Known rows, with every way that one mark hangs from another:
L[W[C[H] Q Y]]: [-0.164 -0.397 -1.060 -2.429  4.781 -0.790 -2.207  0.522  0.531  0.395
  0.331 -1.067  0.356 -2.534  0.192 -0.148  0.287  0.656  0.370  1.236
 -0.781  0.365 -0.006  0.860  0.066  2.634]
C[H W[L Y]]: [-0.026  0.328 -0.651 -1.590  3.295 -0.992 -1.215  1.824  0.352 -0.749
 -0.120 -0.704 -0.531 -0.616 -0.049  0.613  2.544 -0.509  0.672 -0.251
 -0.662  0.941 -0.132  0.633 -0.348  2.236]
L[W[C[H[P]] Q Y]]: [ 0.148  0.023 -1.336 -2.005  5.911 -0.789 -1.709 -0.413  0.156  0.047
  0.573 -0.769  0.207 -2.257  0.287  0.177  0.470  0.611  0.198  0.488
 -0.669  0.714 -0.425  1.246 -0.087  2.871]
H[P Q]: [ 0.586  1.158 -1.280  0.159  3.159 -0.372  0.503 -0.394 -0.608 -0.735
 -0.010  0.292  0.184 -0.143  0.737  0.938  0.319 -0.381 -0.184 -1.512
  0.682  1.004 -1.009  0.687 -0.289  0.793]
E[L[W[C[H] Y]] Q]: [ 0.410 -0.064 -1.053 -2.936  3.756 -0.720 -1.856  0.799  0.218 -0.258
  0.632 -1.250 -0.030 -2.017  0.162  0.142  1.230 -0.220 -0.372 -0.712
  0.519  1.294  0.463  1.066  0.100  2.271]
J[E[L[W[C[H] Y]]] T]: [ 0.443 -0.208 -1.103 -2.633  1.544 -0.811 -0.952  2.014 -0.019  0.721
  0.885 -1.911 -1.778 -1.983  0.056 -0.031  0.583 -0.971 -0.463  0.850
  0.086  2.505  1.181  0.874 -0.163  1.529]
Y[W[C[H] Q]]: [-0.023  0.220 -0.603 -0.560  3.352 -0.630 -1.455  0.526  0.300  0.754
 -0.219 -0.875  0.408 -1.505 -0.108  0.881  0.740 -0.036  0.423  0.929
 -0.554  1.226 -0.585  0.577 -0.098  1.533]
Q[W[C[H[P[E]]] L Y]]: [-0.116  0.457 -1.200 -1.295  5.719 -1.126 -0.623 -1.452  0.025 -0.540
  1.019  0.208 -1.470 -1.029  0.244 -0.163  1.231 -0.311  0.776 -0.487
 -0.593  1.351 -0.165  1.069 -0.193  2.534]
P[E]: [-0.074 -0.270 -0.905 -0.114  1.033 -0.665 -0.342  0.529  0.114 -0.241
  0.082  0.013 -0.378 -0.628  0.415  0.303  0.272 -0.683  0.501  0.363
  0.527  0.447  0.126  0.192 -0.187  0.115]
Y[W[C L]]: [-0.656 -0.115 -0.398 -0.982  1.932 -0.536 -1.314 -0.019 -0.089  0.542
 -0.192 -0.742 -0.362 -0.574  0.014  0.158  1.023  0.129  0.681 -0.042
 -0.161  1.070  0.017  0.103 -0.069  1.147]
J[E[L Q[W[C Y]]] T]: [ 0.697  0.710 -1.275 -2.840  1.572 -0.835 -0.279  1.772  0.037  1.243
  1.485 -1.437 -2.524 -2.343  0.214  0.429  0.414 -1.265 -0.755 -1.097
  0.297  2.784  0.741  1.086 -0.190  0.997]
H[P Q[W[L Y]]]: [ 0.225  1.384 -1.364 -1.205  5.204 -0.725  0.052 -0.920 -0.548 -0.508
  0.569  0.520 -1.028 -0.278  0.928  0.606  0.676 -0.066  0.224 -2.252
 -0.014  1.154 -0.688  1.085 -0.401  1.820]
L[W[Y]]: [-0.007 -0.403 -1.143 -2.380  2.565 -0.610 -0.948  0.337 -0.066  0.217
  0.086 -0.861 -0.187 -1.660  0.509  0.094  0.165  0.410  0.184  0.463
  0.072 -0.347  0.803  0.043 -0.065  1.182]
Q[W]: [ 0.111  0.517 -1.030 -1.093  1.897 -0.417  0.223 -0.089 -0.364  0.276
  0.223  0.049 -0.696 -0.672  0.499  0.042 -0.378 -0.308  0.115 -0.014
  0.027  0.377  0.402 -0.151 -0.156  0.610]
W[C[H[P]] L Q Y]: [-0.535  0.500 -1.046 -1.286  6.074 -0.993 -1.320 -0.094  0.931  0.060
  0.628 -0.252 -0.279 -1.040  0.012  0.377  1.598  0.401  0.929 -0.303
 -1.378  1.829 -1.061  1.977 -0.028  2.823]
E[L Q]: [ 0.309  0.492 -0.893 -1.305  1.090 -0.384 -0.484  1.491  0.164 -0.049
  0.267 -0.472 -0.134 -0.420  0.328  0.766  0.865 -0.785 -0.379 -1.548
  0.923  1.618  0.122  0.957 -0.051  0.424]
G[W]: [-0.367  0.297 -0.752 -1.017  1.591 -0.465  0.296  1.402  0.073 -0.268
  0.061 -0.412  0.153 -0.361  0.638 -0.326  0.488 -0.460  0.070 -0.228
  0.517  0.028 -0.167  0.019 -0.032  0.434]
Q[W[C[H[P[E]]] Y]]: [ 0.571  0.625 -1.508 -1.112  5.567 -1.078  0.130 -1.850 -0.064 -0.362
  0.966  0.018 -1.215 -1.681  0.186  0.324  0.793 -0.503  0.419 -0.060
 -0.316  0.860 -0.176  0.662 -0.111  2.018]
G[W[L]]: [-1.012  0.151 -0.441 -1.235  1.708 -0.509 -0.474  1.797  0.152 -0.470
  0.100 -0.213 -0.135  0.320  0.686 -0.809  0.925 -0.271  0.434 -0.661
  0.240  0.541 -0.170  0.422 -0.119  0.969]
T[J[E[L Q[W]]]]: [ 0.386  0.445 -1.618 -1.505  1.316 -0.202 -0.695  2.846 -0.778  0.090
  1.198 -0.717 -2.521 -1.048 -0.234 -0.107 -0.050 -1.220  0.078 -2.643
  0.748  1.293  0.130  1.085 -0.254  0.654]
T[J[E]]: [-0.018 -0.107 -1.527 -0.554  0.452 -0.209 -0.236  2.643 -0.488  0.149
  0.506 -0.783 -1.940 -0.890 -0.425 -0.213 -0.160 -0.790  0.687 -0.935
  0.200  0.347 -0.008  0.405 -0.124  0.150]
J[E]: [-0.106  0.108 -1.147 -0.669  0.177 -0.374 -0.025  1.652 -0.319  0.424
  0.368 -1.060 -1.067 -0.735 -0.244  0.286  0.261 -0.743  0.345 -0.592
  0.231  0.891  0.485  0.101 -0.253  0.065]
L[W[C[H[P[E]]] Q Y]]: [ 0.130 -0.300 -1.342 -1.654  5.959 -0.989 -2.029 -0.455  0.145 -0.192
  0.789 -0.529 -0.109 -2.384  0.385  0.186  0.511  0.326  0.406  0.500
 -0.373  0.688 -0.491  1.403 -0.214  2.784]

Rows:
[ 0.243  0.993 -1.396 -0.779  5.279 -0.956 -0.375 -0.969 -0.545 -0.798
  0.848  0.815 -1.357 -0.451  1.023  0.530  0.793 -0.428  0.445 -2.207
  0.349  1.161 -0.748  1.263 -0.552  1.721]  H[P[E] Q[W[L Y]]]
[ 0.450  1.434 -1.216 -0.819  5.539 -0.840 -0.057 -0.543 -0.398 -1.010
  0.359  0.399 -0.546 -0.196  0.611  0.630  1.213 -0.393  0.209 -1.317
 -0.229  1.558 -0.664  1.170 -0.414  2.299]  C[H[P Q[W[L Y]]]]
[ 0.699  0.729 -1.610 -1.391  4.955 -0.912 -0.122 -1.297 -0.218 -0.330
  1.408  0.076 -1.457 -1.398  0.467  0.810  1.013 -0.819 -0.120 -2.351
  0.757  1.625 -0.398  1.486 -0.204  1.471]  H[P[E[L Q[W[C Y]]]]]
[-1.095 -0.123 -0.812 -2.048  4.106 -0.875 -1.779  0.780  1.264  0.937
  0.479 -0.530 -0.474 -1.420  0.125 -0.036  0.885  0.688  1.132  0.010
 -1.284  1.036 -0.530  1.361  0.182  1.988]  W[C L Q Y]
[ 0.857  0.315 -1.393 -1.294  4.596 -0.924 -0.937  0.046 -0.309 -1.211
  0.737 -0.313 -0.341 -1.071  0.462  0.874  1.573 -0.802 -0.240 -1.209
  0.859  1.582 -0.009  1.571 -0.430  1.957]  C[H[P[E[L[W[Y]] Q]]]]
[-0.722  0.226 -0.716 -1.538  2.720 -0.496 -0.862 -0.377 -0.150  0.238
  0.493 -0.010 -0.902 -0.647  0.324 -0.933  0.000  0.088  0.526 -0.168
 -0.425  0.944  0.219  0.195  0.019  1.653]  Q[W[C L]]
[-0.856 -0.166 -0.835 -1.999  3.112 -0.853 -0.888 -0.047  0.853  0.388
  0.321 -0.615 -0.769 -1.061  0.014 -0.202  1.199  0.361  0.991 -0.030
 -0.771  0.717  0.101  0.561  0.289  1.559]  W[C L Y]
[ 0.869  0.504 -1.420 -0.866  5.072 -0.890 -0.903 -0.050 -0.476 -1.395
  0.434 -0.090 -0.235 -0.655  0.717  0.928  1.242 -0.806 -0.098 -1.073
  0.885  1.488 -0.369  1.427 -0.432  2.059]  C[H[P[E[L[W[Y]]]] Q]]
[-0.170 -0.541 -1.173 -2.603  3.289 -0.654 -1.322 -0.388  0.084  0.380
  0.318 -1.110 -0.191 -2.253  0.284 -0.395  0.143  0.595  0.257  0.717
 -0.111 -0.322  0.610 -0.020  0.200  1.710]  L[W[C Y]]
[-0.303 -0.416 -1.178 -2.840  3.814 -0.621 -1.935  0.744  0.471  0.806
  0.597 -1.054 -0.371 -1.712  0.353  0.142  0.183  0.322  0.191 -0.083
 -0.111  0.931  0.276  1.191  0.117  1.883]  E[L[W[C Q Y]]]
[ 0.655  0.166 -1.279 -0.878  3.081 -0.530 -0.943 -0.047 -0.818 -0.961
  0.813  0.025 -0.483 -0.659  0.776  0.534  0.657 -0.714 -0.466 -2.053
  1.486  1.532 -0.131  1.376 -0.504  1.192]  H[P[E[L[W] Q]]]
[-0.915  0.051 -0.744 -1.705  4.804 -1.008 -1.908  1.012  1.364  0.425
  0.341 -0.574 -0.170 -1.344 -0.080  0.025  1.386  0.418  1.114  0.566
 -1.532  1.503 -0.570  1.548  0.128  2.586]  W[C[H] L Q Y]
[ 0.466  0.310 -0.928 -1.138  3.094 -0.792 -1.194  0.456 -0.027 -0.567
  0.922 -0.124 -0.779 -1.259  0.276  0.080  0.788 -1.211 -0.148 -0.905
  0.802  1.874  0.078  1.055 -0.156  1.556]  P[E[L Q[W[C[H]]]]]
[ 0.826  0.749 -1.344 -0.852  5.578 -1.138 -1.043  1.277  0.196 -0.736
  0.662 -0.264 -0.825 -0.895  0.184  1.858  2.330 -1.086  0.288 -1.276
 -0.105  1.780 -1.089  1.986 -0.641  2.295]  C[H[P[E[L]]] W[Q Y]]
[ 0.004  0.430 -0.616  0.154  4.297 -0.826 -1.468 -0.637 -0.515 -0.804
  0.020 -0.119 -0.219 -0.417  0.271  0.549  1.665 -0.510  0.518 -0.826
  0.300  1.873 -0.909  0.922 -0.419  2.055]  Y[W[C[H[P[E] Q]] L]]
[-1.077  0.012 -0.709 -2.296  3.561 -0.877 -0.651  0.815  0.747 -0.034
  0.526 -0.724 -0.540 -0.902  0.396 -0.834  1.436  0.088  0.767 -0.479
 -0.305  0.289 -0.228  0.561  0.235  1.661]  G[W[C L Y]]
[-0.005 -0.712 -0.943 -1.228  1.408 -0.543 -1.430  0.875 -0.339 -0.414
  0.341 -0.320 -0.521 -0.534  0.637 -0.060  0.133 -0.667  0.096 -0.135
  1.118  0.869  0.744  0.586 -0.274  0.743]  P[E[L[W]]]
[-0.602  0.197 -0.456 -1.176  2.254 -0.528 -2.061  2.605  0.149  0.048
 -0.039 -0.310 -0.252 -0.444  0.350  0.308  1.133 -0.068  0.563 -0.788
 -0.512  1.087 -0.765  0.985 -0.491  1.795]  C[W[L Q]]
[ 0.946  1.210 -1.307  0.123  4.571 -0.720 -0.017 -0.368 -0.778 -1.362
  0.547  0.635 -0.572  0.098  0.730  0.780  0.740 -1.355 -0.200 -1.494
  0.874  2.026 -0.596  1.276 -0.533  1.627]  C[H[P[E[L]] Q[W]]]
[-0.947  0.084 -0.825 -1.757  3.348 -0.835 -1.436  1.539  1.108  0.771
  0.219 -0.285 -0.440 -0.748  0.361  0.540  0.921  0.463  1.046 -0.323
 -1.086  1.021 -0.298  1.419 -0.106  1.417]  W[L Q Y]
[-0.676  0.081 -0.286 -0.765  3.461 -0.673 -2.226  0.885  0.372  0.566
 -0.180 -0.716  0.179 -0.839 -0.054  0.383  1.206  0.168  0.789  0.453
 -0.829  1.760 -0.572  0.977 -0.191  2.051]  Y[W[C[H] L Q]]
[ 0.582  0.648 -1.579 -1.351  5.602 -1.064  0.048 -1.535 -0.012 -0.363
  1.148 -0.056 -1.528 -1.163  0.177  0.493  1.024 -0.837  0.290 -0.639
 -0.019  1.502  0.013  1.078 -0.080  1.988]  Q[W[C[H[P[E[L]]]] Y]]
[-0.399  0.871 -0.905 -1.473  5.828 -0.974 -0.420  0.285  0.301 -1.125
  0.545 -0.322 -0.139 -0.628  0.527 -0.367  2.013 -0.221  0.435 -1.279
 -0.123  1.069 -1.149  1.215 -0.007  2.644]  G[W[C[H[P Q]] L Y]]
